In the rows, 128 means zero.
Known rows, with every step that occurs:
D > A: [119 106 139 160 125 159 134 114 173 139 132 121 137 114 149 134  84 132
 132 123 108]
K > T: [140 148 134 153 131 105 157 127 143 144 134 108 119 108 149 114 123 151
 125 124 103]
F > U > Q > A: [149 130  85 143 153 142 101 112  93 121 114  85 176  92 120  51 148 110
 120 117 113]
T > Q > U: [145 149  98 131  89 137 129 134 137 130 161  98 147 110 156  88 116  98
 114 108 143]
U > F > A > Q: [136 112 108 177 107 114 123 110  85 136 102 102 136 127  94  92 102 132
 139  92  64]
U > F > A: [114 117 121 157 103 118 129 111 103 108 108 127 130 126 123 116 108 157
 141 113 108]
T > Q: [134 141 111 148 147 130 136 131 133 132 151  90 139 117 142 111 111 104
 128 141 129]
A > K > T > Q > U > F: [183 178  88 179  88  90 151 154 193 138 125  58 128 112 185  67 124 160
 118 118 152]
D > A > K > T > Q: [158 155 127 218 151 136 164 130 232 182 138  59 143  91 205  83  73 133
 143 155 115]
A > F > U: [161 125  97 128 177 118 116 118 151 190 108 140 143 157 130 104 172 103
 115 108 121]
Q > A > D: [138 126 102 148 135 155 116 153 153 152 123 130 103  72 117  96 122 137
 128 166 101]
T > Q > U > F: [147 141  87 145  81 115 129 137 143  98 138  78 135 119 144  97 122 137
 111  98 144]
Q > U: [143 138 112 111  72 133 119 137 127 126 140 138 138 123 140 102 132 123
 115  97 141]
K > T > Q > A: [130 159 109 199 147 124 151 132 139 158 154  36 131  64 177  52 104 123
 144 135 106]
K > T > Q: [143 163 116 172 148 109 167 130 148 148 153  68 133  99 161  98 107 130
 127 135 101]
K > T > Q > A > F > U: [165 154  78 199 198 113 136 120 160 221 134  45 142  91 181  30 150  98
 131 110  98]
Q > U > F > A > K: [153 140  97 153  53 121 112 137 136 129 100 129 135 128 159  69 114 152
 137  99 152]
F > A > K > T: [151 163 127 180 117 111 145 128 142 180 113 115 135 108 179  73  99 147
 151 137 108]
D > A > K > T: [158 149 142 195 134 135 151 129 226 178 114  99 129 106 193 103  88 159
 140 142 111]
A > F: [140 117 107 142 138 109 119 127 165 169 109 120 111 155 123 125 151 115
 125 120 117]
Q > U > F: [146 128 105 125  65 117 122 136 138  96 119 118 125 131 133 113 135 156
 110  83 143]
F > A: [112 123 124 145 109 140 128 113  89 138 133 141 139 118 135 103  98 123
 142 120 106]
Q > U > F > A: [128 124 100 140  47 129 122 121 101 107 119 134 137 119 136  85 108 152
 126  76 121]
F > U: [152 137 116 110 162 138 123 116 111 145 132 143 158 131 138 110 148 119
 119 120 130]

Rows:
[167 177 114 186 153 105 161 145 185 169 139  63 131 107 184  80 114 126
 137 161 135] | A > K > T > Q
[150 119  75 152 128 142 111 147 145 118 105  98 125  71  83  84 121 134
 115 169  80] | U > Q > A > D
[141 156 103 187 147 138 116 147 162 167 131  48 136  91 176  47 112 103
 155 161 162] | T > Q > A > K
[156 124  83 129  56 137 125 141 135 121 111 164 113  97 110 104 107 162
 110 117  95] | Q > U > F > A > D
[116 136 107 177 141 142 121 130 124 143 148  57 136  81 157  66 107 100
 145 140 128] | T > Q > A
[164 133  94 120 155 129 118 112 103 108 118 114 180 127 104  98 150 116
 103 118 113] | F > U > Q
[140 104 132 178 128 154 123 112 165 162 124  96 144 115 119 109  83 109
 131 106  64] | D > A > Q
[148 130 102 146  58 144 106 115  78 163 133 124 158 115 119  52 100  90
 131  70  73] | F > A > Q > U
[136 115  99 147 113 131 135 135 134 125 105 158 106 101  97 130 102 170
 124 150  78] | U > F > A > D
[145 127 134 172 131 153 129 126 210 162 113 117 136 127 172 115  89 135
 142 145 137] | D > A > K
[149 161 118 191 136 115 130 145 171 180 110  73 119  84 185  49 126 148
 151 140 133] | Q > A > K > T
[166 183  95 187  80 120 147 137 146 180 147  82 150  91 204  28  86 111
 137 118 125] | F > A > K > T > Q > U
[184 168  82 183 162 114 122 130 145 160 101  57 171  82 162  24 146 135
 130 135 118] | F > U > Q > A > K > T
[131  96 120 174 137 139 125 111 214 181 110 112 120 141 142 129 113 120
 129 116  97] | D > A > F
[139 144  90 216 162 101 140 130 176 205 131  29 116  90 169  48 130 111
 140 122  94] | K > T > Q > A > F
[160 171  99 154  91 114 156 134 149 143 166  78 144  91 174  74 111 120
 111 106 117] | K > T > Q > U
[156 157  80 176  68 121 123 140 140 134 123  90 146 116 172  54  97 129
 134 114 152] | T > Q > U > F > A > K
[164 126  97 143  70 112 111 131 122 117 113  97 132 130 102  92 133 136
 111  68  99] | A > Q > U > F
[163 159  95 198 128 104 128 142 159 141  99  43 140  81 152  40 125 143
 137 147 115] | U > Q > A > K > T
[158 137  72 150  70 139 133 143 140 124 136 125 125  87 123  92  90 138
 113 130  96] | T > Q > U > F > A > D
[165  98  83 165 164 142 112  96 186 161  97 100 173 143 119 102 133 108
 106 108  80] | D > A > F > U > Q
